What can hang from each mark
L: F K U
U: K L
K: F L U Z
Y: M Z
F: K L U
M: Y Z
Z: K M Y

Every row comes from one small tree of marks. Brackets hold a mark, then the marks that hang from it, in alphabetical order. Every link used is in the known rows. Which tree was each row made from?
Known rows
{M {Z K Y}}: -21, 12, 18, -19, -8, 5, 5, 7, 23, -15, 9, 18, -2, -4, 4, 4, -14, -25, -19, 6, 29, 8, -23, 16, 4
{U {K F}}: -28, 24, 16, -6, -14, -16, -16, 32, -1, -11, -10, 17, 3, -15, -2, -5, -31, -23, -11, 0, 38, -4, -13, 13, 11
{L {K F {Z {M Y}}} U}: -6, 20, 13, -1, -12, -29, -3, 29, -14, -9, -3, 21, -6, -4, 0, -11, -17, -15, -6, 6, 25, 9, -2, 22, -10
{Y Z}: -36, 22, 25, -8, -16, 3, -8, 24, 14, -8, -18, 22, 3, -15, 2, 4, -26, -1, -12, 11, 33, 21, -16, 13, 7
{Z K {M Y}}: -16, 4, 27, -8, 2, -11, 7, 22, -6, -18, -5, 7, -11, -10, 5, -18, -21, -14, -24, 7, 25, 15, -10, 6, 6
{F {L U}}: -33, 29, 24, -7, -18, 6, -14, 22, 1, 6, -8, 38, -3, -15, -7, 1, -48, -36, -2, 5, 46, 40, -9, 11, 12
{Y M {Z {K F}}}: -8, 6, 32, -13, -10, -13, -7, 36, -9, -14, -21, 8, -5, -13, 16, -4, 0, 12, -18, 4, 29, 8, -20, 20, -6
{U L}: -31, 22, 23, -8, -34, 9, -5, 25, 10, -11, -14, 36, 3, -33, 3, -3, -52, -39, -6, 14, 45, 23, -12, 13, 20
{U K}: -44, 28, 18, -9, -12, -3, -11, 29, 13, -6, -10, 20, 6, -14, -1, -7, -42, -21, -6, 4, 41, 7, -13, 7, 17
{U {K F Z} L}: -6, 15, 15, -10, -36, -9, -4, 36, -10, -18, -9, 16, 2, -21, 5, -5, -23, -30, -3, 15, 41, -11, -18, 18, 12
{M {Z {K {L U}}}}: -12, 23, 23, -14, -10, 4, -1, 15, 8, -7, -10, 26, 1, -7, 2, 4, -17, -25, -12, 11, 35, 11, -12, 9, 10
{K F L U {Z {Y M}}}: 16, 15, 6, -15, -28, -23, -4, 36, -26, -18, 8, 21, -16, 1, -4, -2, 17, -36, -27, 15, 18, 9, -16, 23, -5
{L F {K {Z M}} U}: -22, 30, 18, -4, -11, -18, -3, 32, -6, -10, -16, 31, -5, -1, 9, -13, -35, -15, 12, 6, 24, 17, -4, 16, -9
{L {U {K F Z}}}: -19, 27, 11, -7, -16, -19, -11, 31, -7, -6, -6, 24, 3, -6, -1, -6, -24, -16, -2, 7, 37, 1, -11, 16, 5
{F U}: -36, 31, 23, -6, -18, 4, -14, 25, 1, -4, -10, 34, 1, -6, -7, -3, -41, -29, -8, 0, 39, 29, -8, 7, 17
{M Y {Z {K {F L}}}}: 0, 13, 28, -8, -12, 1, -3, 8, 10, -7, 9, 13, -4, -11, -10, 16, -7, -32, -19, 7, 30, 6, -11, 19, 5
{Y M {Z {K F L}}}: -1, 5, 31, -14, -12, -12, -5, 37, -13, -12, -20, 8, -9, -15, 16, -4, 3, 7, -21, 6, 28, 6, -20, 17, -5
{Z Y}: -43, 16, 12, -14, -14, -1, -3, 15, 25, -12, 13, 27, -5, -16, -1, -2, -38, -29, -21, 3, 31, 22, -23, 15, 5
{F {K Z} L U}: -7, 24, 31, -12, -25, 9, -1, 39, -28, -1, -7, 12, -9, 17, -11, 15, -12, -21, -3, 5, 45, 29, -18, 13, 13
{Z {K {L U}} M Y}: -8, -2, 13, -19, -3, -12, 14, 20, -10, -19, 9, 14, -22, -2, 17, -27, -16, -24, -27, 6, 22, 14, -21, 8, -2
{Y {Z K}}: -21, 11, 28, -13, -8, 0, 1, 27, 4, -10, -16, 12, 0, -4, 10, 5, -10, 5, -16, 11, 35, 6, -22, 14, 5
{Y M Z}: -35, 20, 30, -10, -16, 1, -12, 30, 12, -7, -23, 20, 1, -23, 8, -7, -25, 8, -10, 6, 29, 30, -13, 13, 1
{F K}: -30, 28, 26, -9, -16, -3, -3, 36, -2, -9, -13, 14, 0, -5, -5, 10, -30, -13, -14, 4, 42, 17, -16, 14, 13
{L F}: -41, 33, 25, -5, -15, -3, -15, 25, 12, -10, -16, 34, 0, -18, -1, 3, -49, -27, -2, 3, 32, 21, -12, 11, 8

Which tree is each row?
-11, 7, 27, -13, -1, -11, 6, 31, -20, -21, -20, 12, -14, -9, 14, -22, -20, -18, -25, 9, 29, 17, -13, 1, 8 => {Z {K L} M}
8, 1, 17, -19, -14, -13, 0, 31, -21, -13, 14, 14, -18, 6, 7, -6, 5, -38, -26, 2, 30, 10, -22, 26, -4 => {Z {K {F L} U} {Y M}}
-5, 15, 24, -7, -25, 5, 4, 21, 10, -6, 3, 16, -4, -8, 0, 10, -10, -23, -10, 18, 28, 3, -13, 20, 7 => {M {Y {Z {K {U {L F}}}}}}
-11, 14, 29, -15, -12, -3, -2, 36, -7, -9, -22, 13, -1, -1, 13, -6, 1, 3, -14, 11, 30, 16, -14, 16, 1 => {Y M {Z {K U}}}
-24, 0, 19, -22, -4, -6, 5, 23, 10, -14, 11, 13, -10, -9, 14, -10, -18, -15, -24, 0, 32, 11, -29, 17, -1 => {Z K {Y M}}
-4, 26, 25, -13, -22, 9, 0, 19, 2, -14, -14, 29, 3, -2, 3, 5, -15, -41, -4, 15, 32, 8, -9, 16, 14 => {M {Z {K {U {L F}}}}}
1, 23, 12, -18, -26, -6, 10, 39, -17, -12, 6, 9, -10, 16, -7, 12, 7, -26, -21, 17, 30, 9, -21, 19, 7 => {F {K L U {Z Y}}}
-8, 12, 18, -17, -17, -10, 12, 35, -15, -21, -1, 1, -16, 1, 2, -3, -6, -10, -22, 11, 25, 15, -23, 12, 1 => {F {K L {Z M Y}}}
-24, 15, 21, -6, -10, -11, 1, 23, 0, -19, -7, 14, -5, -14, -5, -11, -22, -9, -16, 14, 21, 27, -9, 8, 4 => {K {Z {M Y}}}
21, 7, 21, -7, -8, -23, 5, 31, -37, -20, -3, 9, -20, 2, 1, -15, 7, -36, -33, 12, 19, 5, -3, 12, 4 => {Z {K F L U} {M Y}}
-19, 20, 31, -15, -10, 2, -7, 23, 8, -10, -18, 21, -1, -20, 7, -7, -21, -16, -14, 5, 31, 22, -11, 9, 6 => {Y {M {Z {K L}}}}
-7, 20, 27, -13, -12, -8, -11, 24, -3, -9, -15, 24, -3, -18, 7, -7, -15, -17, -12, 3, 30, 17, -8, 14, 1 => {Y {M {Z {K F {L U}}}}}
-10, -6, 16, -20, -2, -10, 14, 21, -8, -24, 7, 8, -22, -5, 16, -24, -14, -23, -32, 6, 21, 12, -25, 7, 0 => {Z {K L} M Y}
-8, -2, 14, -17, -7, -17, 4, 22, -3, -19, 16, 11, -12, -3, 8, 1, -7, -24, -30, 1, 32, -7, -31, 23, -3 => {Z {K F} Y}
-5, 13, 24, -13, -23, 5, 5, 32, -7, -11, -16, 18, 0, 1, 10, 3, -4, -14, -13, 20, 36, 5, -17, 18, 10 => {Y {Z {K {U L}}}}
-20, -5, 18, -19, 1, -11, 13, 20, -4, -26, 6, 8, -17, -2, 16, -25, -18, -18, -28, 3, 22, 14, -24, 10, -1 => {Z K M Y}
2, 22, 14, -2, -15, -27, -1, 36, -23, -16, -6, 17, -6, 5, -5, -7, -2, -27, -15, 11, 21, 8, 0, 22, -4 => {L {K F U {Z {M Y}}}}
-7, 15, 27, -18, -26, 8, 2, 36, -21, -3, 8, 8, -16, 15, -6, 8, -8, -20, -7, 1, 38, 31, -24, 17, 4 => {F {K {Z {Y M}}} L U}
-27, 8, 13, -15, -10, -11, 6, 21, 1, -26, 2, 15, -10, -9, 4, -17, -20, -11, -20, 11, 19, 26, -20, 11, -2 => {K {Z M Y}}
-17, 26, 22, -12, -22, -3, -2, 33, -7, -13, 1, 17, -9, 12, -2, 11, -18, -20, -1, 2, 27, 11, -22, 18, 2 => {L {F {K {Z Y}} U}}
-20, 15, 20, -14, -19, 7, -4, 27, -13, -6, 4, 16, -12, 7, -2, -14, -25, -33, -3, 2, 34, 27, -16, 6, 11 => {F L {U {K {Z M Y}}}}
-6, 5, 18, -15, -21, -15, -8, 28, -12, -16, 9, 16, -15, -13, -2, 1, -6, -22, -18, 5, 28, 21, -25, 24, -9 => {K {F L} {Z {Y M}}}
-20, 32, 14, -8, -17, -11, -1, 36, -5, -6, -11, 27, 4, 8, -4, 2, -15, -26, -7, 14, 34, 12, -6, 18, 5 => {L {K U Z}}
-6, -1, 19, -18, -5, -8, 11, 23, -14, -24, 6, 12, -26, 3, 17, -23, -15, -30, -22, 2, 16, 11, -24, 7, -2 => {Z {K {L {F U}}} M Y}
-23, 27, 16, -11, -18, -7, -6, 34, 3, -10, -10, 17, -1, -10, 2, -2, -25, -20, -1, 12, 32, -3, -19, 7, 10 => {U {K {L F} Z}}
-18, 5, 30, -12, -3, -6, 5, 28, -9, -20, -24, 7, -6, -4, 16, -13, -10, 8, -18, 11, 25, 15, -17, 9, 2 => {Y {Z K M}}
-25, 27, 9, -10, -16, -13, -1, 25, 12, -4, 7, 32, -5, 2, 6, 0, -31, -22, 9, 5, 27, 7, -16, 24, -11 => {L F {K {Z Y}} U}
-17, 11, 13, -15, -32, -1, 6, 29, 3, -24, -1, 15, -7, -17, 15, -20, -34, -32, 5, 14, 25, 1, -21, 14, 6 => {U {K {Z M Y}} {L F}}
